Known rows, with every way that one mark hangs from another:
[z713 [z209 z700]]: [ 18.1  -5.6  19.3  32.7  -6.2   4.7   3.1 -16.9 -12.6 -16.5 -12.6 -15.6
  10.5   4.8  -7.6  -9.5  -7.6 -21.5]
[z284 z927]: [  1.9  -0.6  -2.0 -20.3  34.5 -29.3  -4.7  15.3   6.2  -7.5   6.8  -5.9
  -1.1  -2.2  -7.7   1.6   1.4  -5.4]
[z948 [z713 [z209 z700]]]: [ 60.9 -10.6  23.2  14.2 -29.5   6.8   9.3  18.7  -5.2 -10.3  -7.9 -16.3
   8.3  -4.0  -4.4 -13.8 -15.7 -16.7]
[z163 z927 [z948 [z713 z209]]]: [ 90.2   8.8   9.4 -40.6 -62.3  26.7  16.2  23.0 -13.2  -6.1   3.1  20.7
 -11.9 -17.6   5.0 -19.3 -47.8  -3.9]
[z163 [z927 z713]]: [  2.8  -5.0 -30.9 -34.0  21.1  29.2   9.1 -20.3  16.9 -10.1   7.6  13.1
  -4.6   0.2  -6.3  -1.2   5.1  -9.1]
[z879 [z209 z700] [z927 z284 z713]]: [-53.0   4.3  21.0  81.7  17.6 -25.2   2.1 -14.7   1.6   8.1  -0.1 -16.7
   6.1  10.9  12.5   8.4  34.5  20.5]
[z879 [z927 z284 z700 z713]]: [-47.9 -15.7  24.6  12.4  22.4   2.5  -8.2  -0.1  -7.5   6.7  -5.2 -15.7
   3.4  17.3  -4.6   8.3  31.2  20.8]
[z163 z948]: [ 32.1   5.5  -8.1 -20.5 -36.4 -23.1  -0.5  18.9  -9.9   8.2 -11.3   2.3
  -4.3   3.7  -0.7  -7.7 -16.0   7.4]
[z163 z927]: [  9.9 -14.6  10.0 -43.5   3.9  46.6  11.6 -15.4   2.3 -13.8   7.7  10.7
  -3.5  -0.9  -7.8  -7.3 -10.5  -0.4]
[z163 [z927 z284 z713] z948]: [ 18.1  10.7 -20.7 -37.6 -22.6   7.7   1.1   3.0   2.1   6.9   7.3  19.9
 -15.9 -17.2   5.6  -3.9 -22.2  12.0]
[z927 z284 [z713 [z209 z700]]]: [ -9.4  -3.8 -14.7  38.9   6.3  -1.0  -8.3 -13.0   1.8  -3.8  -0.6 -20.0
   7.5  -8.4  -0.4   1.3   4.1 -18.4]
[z879 z927]: [ -9.4 -14.6  37.9   4.1  12.0   0.1   1.8   1.5  -2.9  -8.4  -6.5 -14.4
   8.6  23.2  -9.8  -2.0  32.0  11.0]
[z927 z700]: [-18.2 -21.9  11.1 -19.6   1.4  20.2  -0.5  -1.8 -17.7   3.7 -12.0  -7.0
   1.7  14.7  -8.9  -0.1  -7.6   6.6]
[z713 z209]: [ 27.6 -10.9  -2.4   9.7 -17.4  30.6   2.9  -7.6 -15.1 -16.9  -1.3 -14.6
  11.7   2.2  -4.5  -8.6 -11.4 -32.5]
[z284 z209 [z927 z700 z713]]: [-27.5  21.6 -23.1  -1.2  36.2 -48.8 -10.2   5.8  28.2   8.5   1.9  17.4
   4.8   1.2   2.5  16.7  14.3  -8.8]
[z163 [z948 z713]]: [ 68.9   3.2  -1.6 -27.8 -55.8 -22.8   4.8  44.2  -6.1  11.4  -9.1   1.3
  -5.1  -4.3   1.9 -12.0 -24.3   8.6]
[z927 z284 z713]: [-20.9 -12.2 -31.8   0.7  11.8   2.7 -10.0   1.4  11.6   6.2   7.0 -16.3
   4.4  -6.1  -1.0   6.2  13.1  -5.5]
[z879 [z927 z713]]: [-17.3  -5.1  -2.9  13.4  29.0 -17.2  -0.9  -3.7  10.9  -4.3  -6.1 -12.1
   7.6  23.9  -8.6   4.0  47.5   2.3]
[z284 [z209 z700] z927]: [-12.0  21.4  28.8  15.8  28.3 -65.7  -6.3   3.4  30.7  -1.8  -2.6  11.3
   8.3  -1.7  -1.4   7.1  11.8   1.0]
[z284 [z209 z700] [z927 z713]]: [-19.4  31.1 -12.1  25.0  45.5 -82.5  -8.6  -1.7  45.4   2.4  -2.8  13.7
   7.3  -1.3   0.0  13.1  26.9  -7.8]
[z284 z209]: [ -0.2   0.7   7.8  -1.5 -16.9  -0.4  -0.6  -2.2  22.1   1.6  -1.1   6.9
  17.0   6.1   0.8   3.3   9.4 -10.2]

Rows:
[-47.1  -4.1 -10.8   6.7  -0.1   5.1 -12.9  -3.0  11.8  19.0  -0.1   2.2
   8.2  -1.1   5.7  14.8   7.3   3.1] : [z927 [z284 z209] z700 z713]
[ 56.9   0.7  20.8 -60.3 -50.0  21.8  13.9  25.8 -17.8   8.3  -4.6  26.3
 -19.1  -8.6   2.0 -13.2 -46.7  23.0] : [z163 [z927 z700] [z948 z713]]
[-50.7  -4.9  30.3  21.3  11.6  -4.4  -9.2  -1.8   6.4  10.4  -4.3  -4.1
  10.0  16.3   1.4  12.3  35.3  17.9] : [z879 [z927 [z284 z209] z700 z713]]
[ 13.5  12.5 -27.2 -43.6 -14.0   5.0   6.1  -4.6  -7.1   9.0  -6.9  30.0
 -19.0   0.3   0.6  -3.0 -23.0  13.2] : [z163 [z927 z700 z713] z948]
[-22.5   4.7 -32.8 -14.8  53.5 -38.4  -8.4   8.3   6.5   2.6  -0.1  -0.1
  -5.7   4.1  -6.7  10.3   7.9  -4.2] : [z284 [z927 z700 z713]]
[-23.8 -13.2 -19.0  15.1  -0.3  29.1 -10.2  -7.3 -18.0   4.2   0.1 -15.9
   3.9  -4.0   1.4   5.4  -9.1 -15.1] : [z927 z284 z700 [z713 z209]]
[ 46.5  20.3 -38.2 -23.5 -26.0   9.6   8.5  -7.9  -2.6  -5.5   1.0  24.4
 -11.8  -9.3   3.4  -9.0 -23.4 -13.7] : [z163 [z927 [z713 z209]] z948]
[  7.4  -3.3  30.9 -50.8 -39.4  33.0   2.4   5.8 -26.4   9.5   1.1  20.5
 -18.7 -12.8   3.6  -7.3 -46.0  30.3] : [z163 [z927 z284 z700] z948]
[ -2.4  -7.6 -32.7  20.2  -1.5  19.3  -8.6  -5.0  -0.3  -3.9   8.5 -19.5
   8.5 -10.9   2.0   2.1   1.1 -27.2] : [z927 z284 [z713 z209]]
[-61.1  -5.2   9.7  55.5   9.2   8.8   0.4  -7.1 -15.5  14.4   4.1 -12.9
   3.5  13.8  15.2  12.1  21.9  19.0] : [z879 z209 [z927 z284 z700 z713]]
[ -7.4   8.4 -33.2   1.6  42.7 -25.0  -7.4   3.2  -2.9  -5.3   1.3  -2.9
  -2.3   0.1  -4.2   6.9  -1.2 -21.2] : [z284 [z927 z700 [z713 z209]]]
[  3.9  15.8 -30.1  19.2  48.4 -49.6  -6.0  -1.0  12.6 -11.7   0.9  -6.8
   0.7  -3.8  -5.7   3.6   9.9 -24.5] : [z284 [z927 [z713 [z209 z700]]]]
[-21.0  -4.3  27.2  46.8  17.6  -9.4  -5.6  -9.5  -1.8  -7.9  -4.7 -22.0
   9.4   9.8  -3.4   1.6  33.4   0.6] : [z879 [z927 z284 [z713 [z209 z700]]]]
[  0.5   6.5 -10.1 -41.3 -21.4  15.2   0.1   0.9 -12.0  13.4   0.8  23.3
 -19.4 -11.9   5.1  -1.4 -30.9  21.6] : [z163 [z927 z284 z700 z713] z948]
[ -1.4  -4.3  -1.0  -1.2   9.5  37.0   4.3 -26.4   4.4 -13.4   9.4   3.1
  -2.7 -14.5  -1.5  -3.6  -9.9 -10.8] : [z163 [z927 z284 [z713 [z209 z700]]]]
[ 75.0   5.2  10.1 -56.6 -51.1  14.2  15.5  28.0  -3.7   2.0   1.8  23.4
 -15.2 -13.7   2.4 -16.0 -37.2  13.5] : [z163 z927 [z948 z713]]
[-32.6   1.0  44.9  69.9   9.2 -18.6  10.9 -15.4  -8.3  -0.4  -8.0 -12.9
   7.9  22.3   6.8   0.9  27.3  20.3] : [z879 [z209 z700] z927]
[-14.4  -7.5  13.1  32.4  10.4   7.3  -5.9  -3.5  -2.9  -8.0   2.8 -21.3
  10.5   8.2  -1.6   2.2  31.2  -6.4] : [z879 [z927 z284 [z713 z209]]]
[ -9.8 -11.3 -14.2 -31.4  13.7  40.6   3.1 -14.5  11.8  -5.6  15.4   6.3
  -5.1 -12.4  -2.2   0.4  -1.9  -0.4] : [z163 [z927 z284 z713]]
[-36.2 -10.1  40.3  50.3 -10.1  17.9   4.4  -0.7 -15.7   4.2  10.9 -18.6
   8.0   7.4  14.0   3.5  15.6  18.1] : [z879 z209 [z927 z284]]
[ 33.6  14.3 -21.4 -20.9 -33.5  20.5   2.2  -2.3  -7.4  -1.2   8.8  17.4
 -12.7 -21.4   7.9  -7.3 -31.5  -5.2] : [z163 [z927 z284 [z713 z209]] z948]
